Each row was made from one path, in order. Every step used is in the known rows, and no mark comes twice. Write each row's path.
In the rows, 128 means zero.
Known rows:
vudabad/bepi/ropa/palis: [161 136 130 123 138 136  93 126 122 114 117 137 144 137 165 122 110 130
 107 139 126 155 138 131 146 165 104 191 157 128 123 140 133 163 100 119]
diril/palis/nofer/tugakun: [169 155 128 110 131 154  90 104 118 154 125 105 110 114 134 116 186 126
 152 107 132 129 145 142 147 181 151 154 154 129 173 154 127 141 136 151]
diril/palis/nofer/tugakun/lume: [159 159 127 107 131 137  99  99 120 153 128 110  93  96 115 116 157 123
 166 109 124 118 141 139 150 189 173 130 154 127 163 144 112 135 136 156]
lume/tugakun/vudabad/bepi: [159 145 133 107 154 139 129 132 131 127 146 157 135 122 145 117  71 110
 145 111 128 136 128 152 146 138 139 140 126 172  99 170 114 136 136 123]
tugakun/ropa/bepi/mota: [119 150 103 108 139 140 111 122 121 131 126 143 121 149 154 113 116 139
 150 137 128 166 138 115 139 103 162 154 148 162 111 134 147 141 113 100]
palis/diril: [ 97 155 141 118 122 168  94 100 131  83 136 119 173 141 131 131 110 128
 126 121 130 150 142 146 137 155 147 152 124 120 123 139 148 113 126 149]
palis/nofer/tugakun/mota: [144 146 120 131 119 145  95 117 125 120 128 140 126 111 116 102 180 124
 144 108 144 126 142 133 133 191 152 111 144 113 175 124 155 112 148 115]
bepi/mota/tugakun/vudabad: [116 155  92 111 133 146 135 119 133 115 117 152 149 150 107 118  27 115
 148 123 135 161 140 142 125 137 162 153 142 135 105 116 136 133 124 123]
lume/tugakun: [132 161 155  99 141 158 111 112 134 109 159 115 144 138 147 114 113 115
 184 128 113 162 125 133 134 145 146 154 121 130 115 148 147 129 135 142]
ropa/bepi/mota/kopur: [124 163 115 121 163 149  97 113 123  91 136 119 149 154 139 110  98 120
 169 120  79 155 135 114 126 127 135 145 160 148 109 136 160 158 113 120]
bepi/mota/tugakun/ropa: [ 79 151  84 105 123 160 137 124 125 130 108 125 163 153 110 111  50 128
 149 133 132 179 136 126 123 122 190 152 147 125 101 102 143 127 127 108]
bepi/mota/tugakun/nofer/palis/diril: [102 141 108 109 140 172 132 104 123 115  82  90 216 164 117 158  92 133
 118 120 165 156 140 142 126 100 167 150 162 108 123 120 154 127 118 134]
palis/nofer/tugakun/vudabad/bepi/ropa: [168 131 114 147 140 141 101 143 123 129 103 163 125  97 119 102 122 131
  72 115 165 114 138 148 154 197 142 122 164 143 168 148 115 146 140 109]
nofer/tugakun/vudabad: [158 157 124 105 132 128 112 102 127 136 140 159 142 131 133 118 125 126
 161 122 130 138 132 137 146 196 168 129 168 157 129 130 123 131 138 141]
lume/tugakun/ropa: [110 151 134  99 139 152 122 116 129 147 144 133 137 136 149 115 111 123
 175 134 121 170 124 130 138 124 177 142 127 146  97 146 137 121 136 112]
vudabad/bepi/mota/tugakun/lume: [101 156  98 103 131 151 141 140 126  92 119 110 161 127  92 109   4 118
 145 115 122 145 136 131 129 147 168 133 141 122 109 105 127 139 128 143]
bepi/ropa: [125 154 135 120 121 148  92 121 136 103 124 134 147 137 144 112  82 129
 134 149 134 165 137 124 135 171 139 166 148 114 127 128 152 130 113 128]
bepi/mota/palis/nofer: [128 165 141 131 133 169 107 116 124 105 128  93 131 121 112 125  79 110
 139 109 107 161 149 147 114 166 134 109 106 136 147 141 144 126 138 119]
palis/nofer/tugakun: [148 155 139 123 127 166  93 103 121 119 137 113 155 117 120 105 168 132
 143 115 136 140 135 140 138 203 158 135 144 123 169 129 146 127 151 141]
ropa/tugakun: [150 150 130 111 119 136  90  90 136 107 156 119 145 140 144 107 121 131
 167 115 118 164 135 147 144 190 133 156 149 127 133 142 152 147 121 135]
kopur/mota/tugakun/ropa/palis/diril: [ 93 129  91 107 140 145 128  87 112 109 121 138 196 165 118 133 188 146
 109 144 137 169 128 136 112 149 150 152 150 106  99  86 147 121  99  98]
mota/tugakun/ropa: [ 81 143  91 105 118 152 131 110 127 140 114 127 167 152 118 117  77 134
 155 139 129 172 133 134 122 160 183 161 142 134  87  96 164 106 121 124]
kopur/mota/tugakun/ropa/bepi: [116 138  78  94 144 127 132 106 116 115 138 140 168 162 127 105 172 154
 150 155 136 165 123 112 108 156 150 153 154 143  97  71 179 111  97 100]
lume/tugakun/mota: [128 152 135 108 136 138 113 125 139 115 150 147 117 135 145 110 122 109
 188 122 123 148 132 124 129 131 141 132 124 121 122 144 157 113 135 117]
vudabad/bepi: [137 153 133 108 126 158 108 122 124 103 138 118 169 129 145 114  71 125
 135 116 126 143 138 140 138 168 130 155 134 153 112 139 137 130 127 140]
ropa/palis: [159 153 144 105 131 140  95  86 122 120 146 129 149 151 161 132 133 126
 168 133 112 166 137 137 134 167 125 198 136 132 112 133 145 146 108 135]
kopur/mota/bepi/ropa: [155 162 133 107 120 142 121 122 130  92 129 118 167 137 137 102 118 142
 142 155 149 170 134 116 111 198 105 116 156 106 145  67 157 116  86  91]
lume/tugakun/nofer: [147 151 146  92 143 161 118 103 133 151 140 119 173 139 151 130 106 121
 174 121 130 162 119 135 133 140 157 149 138 134 113 142 147 116 128 118]
tugakun/vudabad: [141 154 128 110 129 135 112  99 133 124 139 163 141 136 141 124  63 119
 155 126 132 149 139 146 136 168 147 153 131 162 100 143 131 123 121 128]
bepi/ropa/tugakun: [147 142 126 127 117 130  81 109 141 104 134 129 131 138 147 100 117 135
 138 134 131 166 134 135 149 187 125 157 168 104 146 140 153 156 109 117]
bepi/mota: [127 171 133 105 126 165 106 117 129  97 138 120 154 142 134 112  64 119
 158 124 124 167 140 126 133 132 148 152 131 129 128 135 133 143 128 124]
kopur/mota/tugakun/ropa/palis/nofer: [131 128  92 117 140 149 125  88 108 134 123 137 173 146 111 112 181 145
 120 140 147 169 129 139 105 169 140 157 128 112 117  88 151 127 105  76]
lume/tugakun/diril: [128 161 154 108 142 145 125 110 134 130 163 127 124 136 135 130 121 110
 177 123 101 162 131 127 134 149 178 120 160 145 120 147 138 124 137 166]
vudabad/bepi/mota/tugakun/ropa/palis: [116 133  79 108 139 147 137 129 111 142 100 131 158 154 130 122  80 131
 118 123 127 170 137 135 132 116 156 175 159 140  95 116 126 159 114  98]
lume/tugakun/vudabad/bepi/ropa: [153 137 128 122 154 133 120 151 136 122 124 168 119 118 147 111  66 114
 115 129 139 140 128 142 151 136 132 141 140 148 114 168 117 145 125 108]
diril/palis: [149 161 129  93 126 145  98 102 128 141 133 114 117 137 160 128 105 118
 177 123 119 150 146 137 138 147 134 182 142 144 119 156 133 136 111 149]

Write each row's path:
[167 147 155  89 155 150 125  97 126 157 128 101 177 146 167 148 129 124
 184 131 144 156 122 134 137 117 151 155 150 144 111 155 149 130 127 134]	lume/tugakun/nofer/palis
[134 140 155 103 157 162 117  95 127 134 117  98 191 147 155 163 152 127
 142 122 153 145 127 146 142 102 156 143 146 127 120 163 145 121 130 138]	lume/tugakun/nofer/palis/diril
[152 152 145 121 150 153 112 109 127 165 141 116  72 113 133 135 152 105
 158 101 115 143 146 147 139 133 165 133 153 140 150 182 123 133 135 158]	lume/tugakun/diril/palis/nofer
[156 134 116 128 125 131  87 131 136 100 126 127 140 127 148  96 100 135
 107 122 133 151 135 143 156 187 114 152 169 122 147 150 138 165 115 115]	vudabad/bepi/ropa/tugakun
[132 141 142 109 137 160 107  85 123 128 105 104 207 149 150 165 126 137
 124 125 161 142 139 147 138 128 152 150 153 133 115 146 147 116 116 141]	tugakun/nofer/palis/diril
[181 128 131 123 165 118 114 135 128 138 124 174 107 130 167 127 110 116
 120 133 130 148 128 144 153 136 113 171 149 147 110 172 112 169 108 103]	lume/tugakun/vudabad/bepi/ropa/palis
[138 157 147 133 133 141 116 100 121 145 139 103 117 111  99 141 177 118
 149 109  93 144 143 138 122 235 184  64 178 154 166 121 144 109 153 173]	mota/palis/nofer/tugakun/diril
[160 159 129 126 150 142 101 120 116 115 131  94 104 124 122 121 197 129
 147 113 102 144 140 129 128 184 140 104 155 149 177 126 160 143 137 135]	ropa/bepi/mota/palis/nofer/tugakun
[171 147 144 132 139 135 101  86 113 155 142 132 121 124 124 136 222 128
 137 114 116 145 140 137 140 204 171 129 191 136 168 132 130 149 135 158]	ropa/palis/nofer/tugakun/diril
[125 158 109  92 130 155 129 101 125  81 149 117 201 155 109 105 118 133
 158 143 132 165 127 125 101 187 134 147 140 109 117  77 164 112 114 129]	kopur/mota/tugakun
[143 162 124 107 141 144  97 117 125  96 143 127 130 151 151 113 116 131
 160 131 120 159 140 117 136 124 132 170 142 148 129 135 155 149 111 130]	ropa/bepi/mota
[111 134  89 131 133 161 123 107 113 148 100 129 141 144 112 119 115 132
 117 123 139 176 141 144 124 122 165 177 130 112 122 115 142 149 119  87]	bepi/mota/tugakun/ropa/palis/nofer
[102 154 125 119 157 141 112 120 136 111 143 139 137 137 132 107 107  96
 196 110  81 146 128 124 122 137 143 108 146 121 102 148 160 120 137 109]	lume/tugakun/mota/kopur
[161 145 146 130 131 155  86  85 118 124 138 123 139 132 143 126 150 128
 136 120 126 156 142 150 131 173 122 188 113 123 135 142 146 144 114 121]	ropa/palis/nofer
[140 134 105 135 112 111  84 123 146 105 125 160 108 132 144  96 128 128
 142 127 142 153 141 129 144 175 121 133 168  94 153 139 161 138 110  94]	bepi/ropa/tugakun/mota
[139 153 130 106 119 116  99  86 138 107 161 123 132 124 125 107  89 129
 184 118 111 151 132 143 146 197 157 132 148 123 122 133 133 144 120 141]	ropa/tugakun/lume
[151 143  94 133 158 130 112 121 129 110 128 151 151 129 124  99  38 109
 129  82  91 138 137 157 148 150 127 105 177 162 110 172 106 188 128  91]	ropa/tugakun/vudabad/bepi/mota/kopur
[161 131 125 154 113 126 100 121 129 136  95 139  96 124 145 119 149 132
 125 129 153 155 154 138 123 181  96 148 141  93 162  96 169 124  85  71]	tugakun/mota/bepi/ropa/palis/nofer
[120 157 110 101 134 141 139  99 125 100 152 130 186 151  96 119 126 128
 156 139 120 163 132 120 102 192 164 111 179 123 119  76 158 105 116 150]	kopur/mota/tugakun/diril
[163 142 118 117 126 115 101  90 138 125 150 160 127 136 144 111  98 125
 156 113 128 152 137 160 149 184 136 145 152 153 118 154 133 148 119 119]	ropa/tugakun/vudabad
[ 99 135 123 120 129 145  99  88 118 134 119 143 154 151 152 146 156 138
 112 133 127 163 139 146 143 133 159 171 137 133  99 138 136 129 108 115]	tugakun/ropa/palis/diril
[137 149 106  95 139 159 137 107 123 139  92  92 206 163 128 145  67 128
 158 129 158 166 135 130 121 114 163 163 167 124 115 112 153 135 117 129]	bepi/mota/tugakun/nofer/palis
[135 167 139  94 125 129 111 101 126 119 149 121 144 119 116 112 121 129
 184 129 114 138 127 121 144 207 188 117 166 128 132 110 128 126 139 165]	nofer/tugakun/lume
[137 155 133 132 138 172 114 138 119 103 121  92 142 109 114 121  60 110
 111  97 110 145 149 154 120 165 122 105 107 151 143 148 128 137 143 115]	vudabad/bepi/mota/palis/nofer
[174 138 137 140 135 143  78 107 118 130 116 131 128 125 138 114 209 138
 111 136 139 150 135 131 145 201 134 170 169  97 179 130 143 160 123 120]	bepi/ropa/palis/nofer/tugakun
[146 169 142  93 137 142 120  96 124  89 159 108 174 140 129 123 129 123
 170 138  97 163 132 126  98 205 114 100 129 145 115 102 148 108 116 126]	kopur/mota/palis
[137 156 118 106 120 129 104 116 129 119 136 144 136 131 133 107 161 123
 178 120 129 137 138 118 136 185 157 113 169 124 151 115 151 115 140 131]	nofer/tugakun/mota
[148 156 118 115 144 136 135 136 126 118 121 141 128 124 129 133  18 104
 133 105 103 144 147 151 127 153 129  99 134 189 105 152 107 136 130 118]	tugakun/vudabad/bepi/mota/palis
[177 146 142 122 135 147  88  87 113 137 137 118 136 128 136 119 215 133
 143 117 127 146 136 142 141 199 140 164 151 120 166 132 139 152 132 136]	ropa/palis/nofer/tugakun
[135 160 125 106 132 167 114 139 124  93 130 118 164 129 137 107  46 119
 126 111 128 150 142 132 139 131 135 146 138 145 126 147 119 153 131 122]	vudabad/bepi/mota
[102 152 127 121 125 131 109 114 130 102 121 120 134 130 116 140 184 117
 148 109 105 131 144 135 125 199 153  71 162 123 150 119 159  91 142 146]	nofer/tugakun/mota/palis/diril
[119 153 102 102 128 136 130 102 129 157 120 114 112 146 121 143 103 116
 171 118 109 154 149 134 126 163 178 160 189 140 116 125 145 117 110 182]	mota/tugakun/diril/palis
[128 142 124 101 153 131 114 117 125 147 150 138 111 146 164 117 166 135
 175 141 119 160 122 120 141 116 162 160 138 163  97 144 162 127 118 116]	lume/tugakun/ropa/bepi
[173 133 110 119 131 116 106 110 133 120 142 159 134 125 145 108  79 125
 129 100 132 135 137 166 156 182 122 138 155 170 116 162 118 157 122 117]	ropa/tugakun/vudabad/bepi
[182 147 114 118 140 135 100 101 121 170 117 148  92 108 133 122 161 121
 144 103 144 117 147 156 151 178 155 143 152 156 156 166 108 139 135 134]	diril/palis/nofer/tugakun/vudabad
[104 171 124 118 147 169 106 113 126  94 133 115 173 146 123 108  43 108
 167 114  82 162 136 125 123 138 149 130 152 128 107 139 137 152 131 118]	bepi/mota/kopur
[162 142 137 135 135 122  88 101 121 132 119 136 111 109 118 115 181 136
 127 137 131 141 132 128 149 209 157 146 165  93 166 121 126 154 120 127]	bepi/ropa/palis/nofer/tugakun/lume
[118 151 148 115 133 158  99  94 124  89 122 100 178 149 150 150 134 132
 132 129 142 143 145 147 140 133 141 157 139 132 120 149 152 128 123 163]	nofer/palis/diril
[103 163 105 105 124 167 125 122 131  95 122 107 170 156 109 111  53 120
 159 125 129 173 138 129 120 144 158 165 140 109 120 105 155 134 126 139]	bepi/mota/tugakun
[129 155 117 120 180 153 132 143 127 114 131 149 146 126 125 108  30  94
 145  94  88 138 127 143 139 104 142 104 146 165  92 179 105 167 143 100]	lume/tugakun/vudabad/bepi/mota/kopur
[131 142 143 137 119 141 100 108 128 110 102 111 140 148 152 144 145 141
 111 140 136 168 147 142 136 175 110 164 157  95 138 101 158 134  79 119]	mota/bepi/ropa/palis/diril
[159 152 133 129 140 133 115 101 122 146 130 132 118 109 109 132 144 117
 144 108 114 133 139 157 128 226 155  88 140 165 147 135 134 113 147 137]	mota/palis/nofer/tugakun/vudabad
[ 89 166 140 118 132 167 111 115 129  80 125  95 149 140 118 145  84 112
 131 114 101 163 147 144 122 145 143 103 126 128 129 141 139 119 132 143]	bepi/mota/palis/diril
[121 153 116  99 123 142 113 108 120 154 129 133 152 134 138 111 151 139
 162 134 128 156 128 123 145 180 193 128 171 148 123 120 132 124 141 129]	nofer/tugakun/ropa
